Each row comes from the steps of one path. Every step used is in the known rows, and no mark comes twice. Write the path behind each row, first mark first.
Known rows:
toribon/rupenuz/zeva: [-2.95 -2.35 -0.67  0.25 -1.36  1.03  2.77  2.07  0.78 -0.84 -2.98 -4.20
 -0.67  0.23 -0.66 -1.85 -1.64  0.71 -1.44 -2.27  0.72  0.76  1.17 -2.59
 -2.25  0.08  2.14  1.50 -1.45]
toribon/lopub/tilo/rupenuz/zeva: [ 1.22 -1.25 -2.85 -0.95  1.26 -1.32  3.43  1.52  0.01 -1.36 -2.68 -1.93
  0.52  2.45 -2.12 -3.66 -3.42 -2.20 -2.07 -1.92 -0.26  1.85  0.08 -0.98
 -2.92  0.81  1.46  3.44  1.91]
rukev/tilo/rupenuz/zeva/pami: [-0.29  0.96 -0.75  1.07  0.31 -0.37  2.01 -1.36 -1.98 -0.96 -2.02 -0.97
 -2.28  0.32 -0.91 -1.28 -1.29 -1.17 -2.21 -3.75 -0.52  0.47  1.71 -0.26
 -5.81 -0.42  1.67  1.72  0.72]
bekenet/rukev/toribon/lopub/tilo/rupenuz: [ 2.81 -2.32 -3.61 -1.96  2.18 -1.53  2.44  1.00  1.20  4.23 -1.97  1.36
 -0.34  0.87 -4.16 -4.92 -2.57 -3.54 -1.62 -2.22 -0.44  2.88  0.47 -1.25
  0.26  0.27 -2.40  4.36  2.77]
toribon/rukev/tilo: [ 1.02 -0.39 -0.56  1.16 -2.60 -0.39 -1.39  0.48 -0.85  1.77  0.33 -1.80
 -3.00 -1.14 -0.51 -3.38  0.49  1.81 -2.30 -0.91 -2.99  0.12  4.81  0.43
 -0.76  0.24  1.03  2.68  1.80]
lopub/bekenet: [-1.81  0.08  0.12  0.00  0.75  0.33  1.96  2.59 -0.58  2.71 -1.71 -0.70
 -3.30 -1.95 -0.71 -2.54 -0.67  1.67  1.26  0.26 -2.21  0.44  0.55  0.66
  1.21 -0.67  0.91  0.95  0.80]
rukev/toribon/lopub/bekenet: [ 2.52 -0.79 -1.14 -0.23  1.70  0.90  2.05  2.67 -0.30  6.21 -0.90  1.51
 -2.07 -0.07 -3.83 -3.38 -0.60 -1.50  0.79 -0.07 -2.61  1.66 -0.72 -0.72
  1.25  1.68  0.23  1.87  1.87]
bekenet/rukev: [-2.19 -0.93 -1.01  0.37  0.23 -1.10  0.44  0.84  1.20  0.75 -1.39 -0.66
 -1.50 -1.28  0.35 -4.13 -0.42 -0.11 -1.13 -0.78 -0.25  2.19  2.10 -1.09
  1.53 -0.39  1.25  1.49  1.29]
gisula/zeva: [-2.27 -2.52 -0.41  2.31 -0.76  0.65  2.22  0.52  0.64  0.43 -2.28 -1.15
 -0.19 -0.40  1.10 -2.32 -0.43  1.51 -2.04  0.51 -1.10  1.69 -0.31 -0.74
  1.38  1.29  3.23  0.86 -0.64]
toribon/lopub/tilo/rukev/bekenet: [ 2.32 -2.29 -1.64 -4.00  1.92 -0.84  1.96  0.85  0.08  0.90 -2.80  1.29
 -1.85  0.65 -1.84 -3.23 -1.73 -1.50 -1.51  1.49 -1.09  1.10  3.65  0.84
 -2.04  2.27  3.47  2.98  2.74]
lopub/bekenet/rukev/toribon/rupenuz/zeva: [-1.14 -2.36 -1.28 -1.44 -0.59  1.48  2.40  3.56  1.43  3.23 -3.21 -2.36
 -3.36 -0.68 -1.30 -3.60 -0.42  1.70 -0.86 -2.73 -0.21  1.93  0.39 -4.42
  1.25 -1.02  1.06  4.40 -1.37]
pami/zeva/rupenuz: [-1.57  0.68 -0.57  0.70  0.03  1.91  3.71  2.22 -0.05  1.38 -2.58 -1.08
 -3.35 -2.11  1.22 -1.73 -0.78 -1.47 -0.43 -1.62  0.05 -0.35  0.19  1.29
 -0.79 -0.75  2.41 -0.42  2.42]
rukev/toribon/lopub: [ 1.99 -1.63 -1.51  0.61  1.21  0.02  1.47  1.35  0.33  4.26 -0.24  1.61
  0.35  0.93 -3.39 -3.45 -0.55 -2.64 -1.13 -0.48 -1.05  1.50 -0.45 -1.25
  0.20  2.69 -0.34  1.49  1.96]
toribon/rukev: [-0.11 -1.01 -1.22  1.75 -1.58  0.01 -1.32  1.76  0.36  0.83 -0.28 -1.77
 -1.48 -1.30  0.97 -3.20  0.42  0.48 -0.51 -0.27 -1.15  0.38  3.14 -0.81
  1.87  0.36  0.21  2.20  0.52]
lopub/tilo/rukev/bekenet/rupenuz/zeva/pami: [-1.35 -0.85 -1.02 -3.58  0.86  1.60  2.67  0.35  0.91 -3.32 -4.41 -1.11
 -4.59  0.15  1.38 -2.94 -2.15  0.05  0.18  0.04  0.98 -0.81  4.39  0.08
 -4.74  0.03  2.95  2.59  0.77]
toribon/rukev/bekenet/rupenuz/zeva/pami: [-1.99 -0.47 -0.05  0.73 -0.35  2.88 -0.22  3.26  0.95 -2.83 -3.25 -1.96
 -3.74 -1.32  2.63 -3.48 -0.38  0.30  1.34 -1.25 -0.45 -0.35  3.90 -3.71
 -2.38  1.79  3.00  1.46  0.35]
zeva/rupenuz: [-1.39  0.20 -0.02 -0.25 -0.08  0.64  2.61  2.75 -0.33  2.81 -0.81 -1.13
 -2.50 -1.89 -0.24 -1.75 -1.34 -1.63  0.68 -1.33  0.00 -0.29  0.53  0.94
 -0.08 -1.12 -0.38 -0.68  1.24]
bekenet/rukev/toribon/lopub/tilo/rupenuz/zeva/pami: [ 3.64 -1.19 -5.09 -1.24  1.71 -0.31  2.14 -0.45  1.11  0.97 -2.68  0.59
 -0.58  1.97 -3.18 -4.85 -2.12 -5.23 -2.42 -3.91 -0.45  4.20  0.50 -2.17
 -2.31  0.54 -0.45  4.69  1.46]
lopub/tilo/rukev/toribon/rupenuz: [ 1.51 -4.20 -2.55 -3.21 -0.76  0.57  2.17 -0.16  0.96  4.48 -2.18 -1.04
 -2.38  0.60 -3.20 -1.95 -1.79  0.28 -1.41 -0.85  0.95 -0.81  3.45  1.43
 -0.94 -1.74 -2.76  4.58 -1.52]
rukev/toribon/lopub/tilo/rupenuz/zeva: [ 3.05 -1.63 -3.22 -0.77  1.16 -0.85  3.31  1.64  0.46  1.06 -2.03 -0.54
  0.74  2.76 -3.07 -3.31 -2.48 -2.44 -1.96 -1.71 -0.05  1.85 -1.40 -2.06
 -2.33  0.88 -0.67  4.99  1.36]
rukev/toribon/rupenuz/zeva: [-1.13 -2.90 -0.91  0.43 -1.11  1.62  2.70  2.17  1.05  1.34 -2.39 -2.70
 -0.37  0.70 -1.47 -1.61 -0.78  0.52 -1.58 -2.32  0.72  0.64 -0.52 -3.58
 -1.40  0.26 -0.17  3.10 -1.93]
rukev/toribon/lopub/tilo/rupenuz: [ 3.13 -2.12 -2.88 -1.39  2.06 -0.81  3.21  1.33  0.31  4.59 -1.77  1.39
  0.42  1.40 -4.75 -3.06 -3.02 -3.36 -0.91 -1.25 -0.85  1.26 -0.50 -0.09
 -1.21  0.59 -3.11  3.42  2.10]
toribon/rukev/bekenet/lopub/tilo: [ 2.69 -0.95 -0.34 -3.80 -1.00  0.75  0.11  2.63  1.06 -0.66 -2.84 -1.12
 -2.56 -0.10  0.52 -2.78 -2.11  2.26 -0.28  0.01 -3.50  3.94  3.97 -1.64
 -1.43  1.51  1.39  3.83  0.70]
rukev/bekenet/lopub/tilo/rupenuz: [ 0.41 -0.73  0.48 -4.30  2.61 -0.97  3.68  2.67 -0.21 -0.30 -4.39  0.51
 -0.95  0.41 -0.77 -1.18 -4.37  0.88  0.64 -0.82 -1.26  2.48  0.82 -1.25
 -4.12  0.84 -0.05  2.41  1.07]
rupenuz/zeva: [-1.97 -0.14 -0.66  1.61 -0.62 -0.25  1.71  1.54  0.31 -2.44 -1.59 -2.76
 -0.40  0.17  1.07 -2.83 -0.23  0.43 -1.58 -0.38 -0.05  1.54 -0.06 -1.80
 -0.80  0.50  2.78  1.96  0.10]
lopub/bekenet/rukev: [-1.87 -0.11 -0.64 -0.74  0.75 -0.40  1.09  2.23  0.52  2.37 -1.85 -0.59
 -3.83 -2.48  0.01 -4.49 -0.35  1.15  0.40 -0.48 -1.96  1.99  1.76 -0.49
  2.66 -1.07  1.79  1.83  1.53]

Which path is each row?
[-0.35 -2.31 -0.62 -4.39  2.33  0.15  2.59  2.52  0.50  1.19 -3.55  0.52
 -3.20  0.75 -1.31 -4.10 -3.55 -1.03  0.34  1.58  0.49 -1.30  4.90  1.30
 -2.46  1.95  2.77  2.26  3.95]  toribon/lopub/tilo/rukev/bekenet/rupenuz
[ 1.36  0.32 -0.69 -3.85  1.91  0.66  3.69  0.98 -0.22 -3.57 -5.03 -0.37
 -1.85  1.26  0.11 -0.80 -4.21 -0.76 -0.36 -2.72 -0.84  4.08  0.84 -2.43
 -6.84  0.84  1.77  2.49 -0.40]  rukev/bekenet/lopub/tilo/rupenuz/zeva/pami
[ 1.71 -1.82 -2.38  0.23  1.08 -0.52  0.29  1.27  1.37  3.77 -0.66  1.62
 -0.24  0.36 -2.59 -4.98 -0.26 -3.48 -2.01 -1.15 -0.57  3.20  0.94 -2.48
  1.56  2.09  0.39  2.41  2.59]  bekenet/rukev/toribon/lopub
[ 2.73 -4.04 -1.59 -5.68 -0.55  0.82  1.82  0.08  0.57  3.94 -2.30 -1.61
 -2.04  2.13 -2.70 -0.52 -3.16  0.65 -1.89 -1.34  0.96  1.70  3.39  1.31
 -2.66 -0.92 -1.75  5.16 -1.40]  bekenet/lopub/tilo/rukev/toribon/rupenuz
[-0.24 -0.91 -0.09 -0.54  1.26  1.77  2.86  5.03  0.22  3.34 -1.76 -1.16
 -2.62  1.08 -1.77 -4.49 -1.60 -0.40  1.08 -0.43 -0.52  0.03 -0.64 -2.41
 -0.31  1.61  2.29  2.77  2.65]  rukev/toribon/lopub/bekenet/rupenuz/zeva
[-4.45 -0.51  0.51  0.83 -0.11  0.67  1.93  2.92  0.71 -2.20 -2.52 -3.44
 -1.42  0.31  1.77 -3.54 -1.80  1.47  0.02 -0.64  1.23 -0.75  0.99 -1.73
 -1.29  0.28  2.30  1.13  1.44]  bekenet/rupenuz/zeva
[ 3.08 -1.31 -1.57 -1.33  1.95  0.03  0.66  1.70 -1.36  6.07 -0.03  1.74
 -2.69  0.33 -2.34 -2.81  0.08 -1.65 -0.28  1.05 -0.05 -0.23  0.93  0.91
  1.42  0.99  1.75  3.72  1.44]  tilo/rukev/toribon/lopub/bekenet
[-1.99 -1.76  0.31 -4.08  1.36  0.11  2.21  2.16  1.04  0.12 -3.87 -0.20
 -4.30 -0.83  0.58 -3.30 -2.38  1.65  0.52  1.98  0.81 -2.34  4.48  1.28
 -2.01 -0.32  1.07  2.44  2.02]  lopub/tilo/rukev/bekenet/rupenuz
[-0.09 -0.46 -1.55 -1.39  1.69 -0.23  1.12  2.50  0.14  3.44 -1.64  0.24
 -2.82 -1.14 -2.01 -5.30 -1.07 -1.59 -0.02 -0.80 -2.35  2.84  1.94 -0.54
  2.19  1.30  3.46  1.63  3.07]  toribon/lopub/bekenet/rukev
[ 0.49  0.24 -1.32 -0.22  1.49  3.18  2.63  2.72  0.16  3.35 -1.88  0.05
 -4.02  0.78 -2.55 -3.86 -1.71 -2.45  1.91 -2.00 -1.00  0.67  0.54 -1.54
 -1.84  1.63  1.92  1.41  2.00]  rukev/toribon/lopub/bekenet/rupenuz/zeva/pami
[ 0.21 -1.81 -0.51 -1.99  2.50  1.00  1.32  3.44 -0.76  6.27 -1.15  0.91
 -3.89  0.35 -1.71 -3.70 -1.22 -1.30  1.60  0.99  1.27 -2.42  2.06  1.41
  0.92  0.70  0.89  2.92  2.64]  tilo/rukev/toribon/lopub/bekenet/rupenuz
[ 2.60 -2.21 -1.95 -0.26  1.29 -0.21  0.10  0.22 -0.31  4.14  0.06  1.53
 -0.39  1.28 -1.75 -2.77  0.24 -3.19 -2.16  0.81  1.57  0.26  1.08  0.43
  0.30  1.75  0.77  3.39  1.55]  tilo/rukev/toribon/lopub
[-3.48  0.35 -0.44  1.07 -0.06  1.89  1.85  1.00  0.69 -2.20 -2.63 -2.37
 -2.53  0.11  1.02 -2.83 -1.99 -0.76  0.68 -2.13  1.06 -0.24  1.96 -0.56
 -2.95  0.07  1.57 -0.26  0.76]  bekenet/rupenuz/zeva/pami
[-2.38 -0.69 -0.70  1.39  1.16 -1.28  2.18  2.18 -0.52 -2.21 -2.50 -2.12
  0.31  0.12  1.19 -1.75 -1.40 -0.09 -1.47 -1.65  1.85 -0.08 -1.08 -2.43
 -1.84  0.03  1.13  2.39 -0.18]  tilo/rupenuz/zeva
[-1.90 -1.97 -1.69  0.29 -1.03  2.25  2.60 -0.11  0.62 -1.09 -3.31 -2.76
 -1.71  0.04 -1.31 -1.36 -1.97 -1.29 -0.85 -3.82  0.38  1.58  2.37 -1.45
 -3.72  0.11  1.73  0.35 -1.90]  toribon/rupenuz/zeva/pami
[-0.13 -3.80 -1.23 -0.69 -0.72  1.02  1.36  0.97  0.36  1.29 -1.95 -2.63
 -1.11  1.14 -0.10 -1.03  0.02  0.04 -2.47 -1.16  3.54 -0.99  1.46 -2.04
 -1.36 -0.34  0.91  4.73 -2.53]  tilo/rukev/toribon/rupenuz/zeva
[ 2.31 -0.99 -0.71 -2.94 -0.07 -0.25  1.08  3.87  0.17 -3.63 -3.96 -2.59
 -1.32  1.13  2.39 -2.28 -2.57  1.98 -0.78 -1.32 -0.87  2.97  1.94 -4.18
 -3.32  1.10  2.06  5.77 -0.27]  toribon/rukev/bekenet/lopub/tilo/rupenuz/zeva
[ 0.12 -1.11 -1.13  0.64  0.33 -0.54  0.27  0.86  1.62  2.85 -0.87  0.58
 -0.98 -1.10 -0.76 -4.40  0.44 -0.68 -1.34 -0.67 -0.38  2.23  0.35 -2.20
  2.26 -0.06 -1.25  2.85  0.72]  bekenet/rukev/toribon
[ 0.84  0.42 -0.91 -2.04  0.59 -0.76  1.09  1.33 -1.08  4.96 -0.89  0.47
 -4.42 -0.88 -3.37 -4.97 -1.24 -0.70 -1.47 -1.56 -4.28  2.69  3.66  0.53
 -0.50  0.72  4.53  2.12  4.63]  toribon/lopub/bekenet/rukev/tilo
[-1.25  0.70 -0.02 -1.26  1.48 -2.08  1.74  1.76 -1.68  4.17 -2.02 -0.09
 -4.68 -2.09 -1.74 -3.58 -1.16  1.46 -0.28 -2.32 -1.96 -0.12  2.65  0.25
 -0.56 -1.85  1.31  3.00  2.46]  lopub/bekenet/rukev/tilo/rupenuz
[-0.60 -0.48  2.06 -2.32  1.42  0.51  1.83  2.74 -0.11 -0.24 -2.95  0.76
 -0.97 -0.21  0.74 -1.16 -2.09  1.32  0.22  0.26 -1.41  3.10  0.74 -2.24
 -2.87  2.36  2.84  0.64  0.72]  rukev/bekenet/lopub
[ 2.60 -1.82 -4.01 -1.54  1.35 -1.50  2.60  1.61  1.37  0.98 -2.44 -0.42
  0.52  2.09 -2.50 -5.28 -2.14 -2.94 -3.07 -2.37  0.11  3.24 -0.42 -3.34
 -0.78  0.45  0.13  5.83  2.02]  bekenet/rukev/toribon/lopub/tilo/rupenuz/zeva
[-3.69 -1.77  1.71 -1.92  2.17  0.31  1.41  3.17 -0.06  0.12 -3.06  0.26
 -3.31 -1.37  2.51 -2.41 -1.11  1.16  1.48  1.88  2.63 -3.12  3.45 -0.35
 -1.27  0.73  2.28  1.18  1.68]  tilo/rukev/bekenet/rupenuz
[ 0.05 -1.46 -0.68 -1.75  1.54  1.01  1.47  3.97 -0.75  3.24 -1.19 -0.97
 -3.35  1.52 -0.10 -3.77 -0.71 -0.59  0.21  0.53  2.16 -1.46  1.09 -0.67
  0.01  1.14  3.60  4.55  1.90]  tilo/rukev/toribon/lopub/bekenet/rupenuz/zeva
[-3.37  1.18  0.09 -0.08  0.33  2.58  2.61  2.36 -0.11 -0.25 -2.86 -2.51
 -5.16 -0.77  0.65 -3.02 -1.84  0.57  2.35 -1.79 -0.76 -0.44  1.64 -0.13
 -2.01 -0.99  2.50  0.34  0.75]  lopub/bekenet/rupenuz/zeva/pami
[-3.79 -1.43  1.24 -1.36  1.43  0.53  1.48  3.37 -0.05 -3.08 -3.66 -1.77
 -2.83 -0.12  3.67 -2.59 -0.66  1.75 -0.19  1.58  3.19 -2.34  2.35 -2.53
 -2.50  1.20  4.90  2.67  0.88]  tilo/rukev/bekenet/rupenuz/zeva
[ 2.62 -1.74 -2.33 -2.09 -0.08 -0.50  1.09 -0.87  0.68  2.84 -0.92 -0.01
 -2.07  0.57 -1.57 -2.37 -0.30  0.41 -1.77  1.01  0.12 -0.08  1.87  2.15
  0.22 -1.60 -1.95  4.73 -0.09]  lopub/tilo/rukev/toribon
[-1.26  0.10 -1.73  1.64  1.39 -0.08  2.01  0.25 -0.73 -1.91 -2.46 -1.16
 -0.63  0.05  0.64 -1.36 -1.34 -2.26 -0.50 -3.01  1.25  0.62 -0.22 -1.23
 -3.19 -0.15  0.49  1.20 -0.91]  tilo/rupenuz/zeva/pami
[ 0.42 -0.61 -0.62  1.33 -0.85 -1.62 -0.67  1.15 -1.69  2.36 -0.30 -1.55
 -2.24 -1.09 -0.29 -2.31 -0.47  0.97 -1.54 -2.18 -1.14 -1.56  4.10 -0.03
 -1.34 -0.47 -0.26  3.27  1.52]  toribon/rukev/tilo/rupenuz
[ 0.66 -1.35 -2.01 -2.22 -0.20 -1.16  1.15 -1.17  0.16  0.22 -1.55 -1.28
 -2.12  0.17 -0.44 -2.79 -1.09  0.37 -1.89  0.99  0.16  0.01  3.40  3.51
 -0.49 -1.52  0.29  3.59  0.54]  lopub/tilo/rukev
[ 1.93 -1.08 -0.39 -3.53  0.61 -0.54  0.85  3.38  0.12  0.09 -3.63 -0.51
 -1.69  0.11  0.62 -1.98 -3.04  1.34  0.36 -1.02 -1.49  2.45  2.99 -2.11
 -2.39  0.85 -0.18  4.27  0.39]  toribon/rukev/bekenet/lopub/tilo/rupenuz
[ 1.04 -0.96  0.84 -1.48 -0.14  0.92 -0.92  3.59  0.03 -0.37 -2.14 -0.56
 -1.54 -0.61  2.29 -2.07 -0.75  1.42  0.29  0.06 -1.95  2.89  2.99 -3.42
 -0.98  2.68  2.67  2.37  0.40]  toribon/rukev/bekenet/lopub
[-0.98 -3.61 -1.65 -0.53 -1.07  0.69  1.71  2.14  2.02  1.46 -2.57 -2.76
 -0.82  0.12 -0.87 -3.29 -0.42  0.49 -2.30 -2.85  1.14  2.17  0.60 -4.97
 -0.16  0.00  0.57  4.11 -1.20]  bekenet/rukev/toribon/rupenuz/zeva
[ 3.35 -1.87 -3.68 -1.99  0.44 -0.60  1.56  0.42  2.30  4.17 -1.40  0.83
 -0.63  0.85 -4.20 -5.75 -1.50 -2.69 -2.28 -1.10 -2.31  4.25  1.54 -0.74
  1.04  0.76 -0.71  3.85  2.95]  bekenet/rukev/toribon/lopub/tilo
[-0.86 -0.10 -0.38 -0.50 -0.86 -1.61  0.37 -0.45  0.05  1.85 -0.83 -0.72
 -2.80 -1.46 -1.29 -4.28 -0.34  0.94 -3.17 -1.47 -2.54  1.63  3.70 -0.04
 -0.78 -0.43  2.42  2.11  2.86]  bekenet/rukev/tilo
[ 1.09 -0.54  0.58 -4.50  0.69  0.10  2.87  1.61  0.77 -0.50 -3.70 -0.03
 -1.99  0.35 -0.77 -2.07 -3.22  1.91 -0.10  0.15 -3.03  4.15  1.71 -0.91
 -3.43  1.19  1.42  1.91  1.18]  rukev/bekenet/lopub/tilo
[ 0.02 -1.20  0.18  0.89 -0.47  0.69 -0.46  3.27  0.32 -0.05 -2.12 -0.26
 -1.98 -2.10  1.58 -3.01  0.61  1.24  0.10  0.62 -1.87  0.49  2.86 -3.10
  0.83  1.86  1.52  2.18  0.34]  toribon/rukev/bekenet
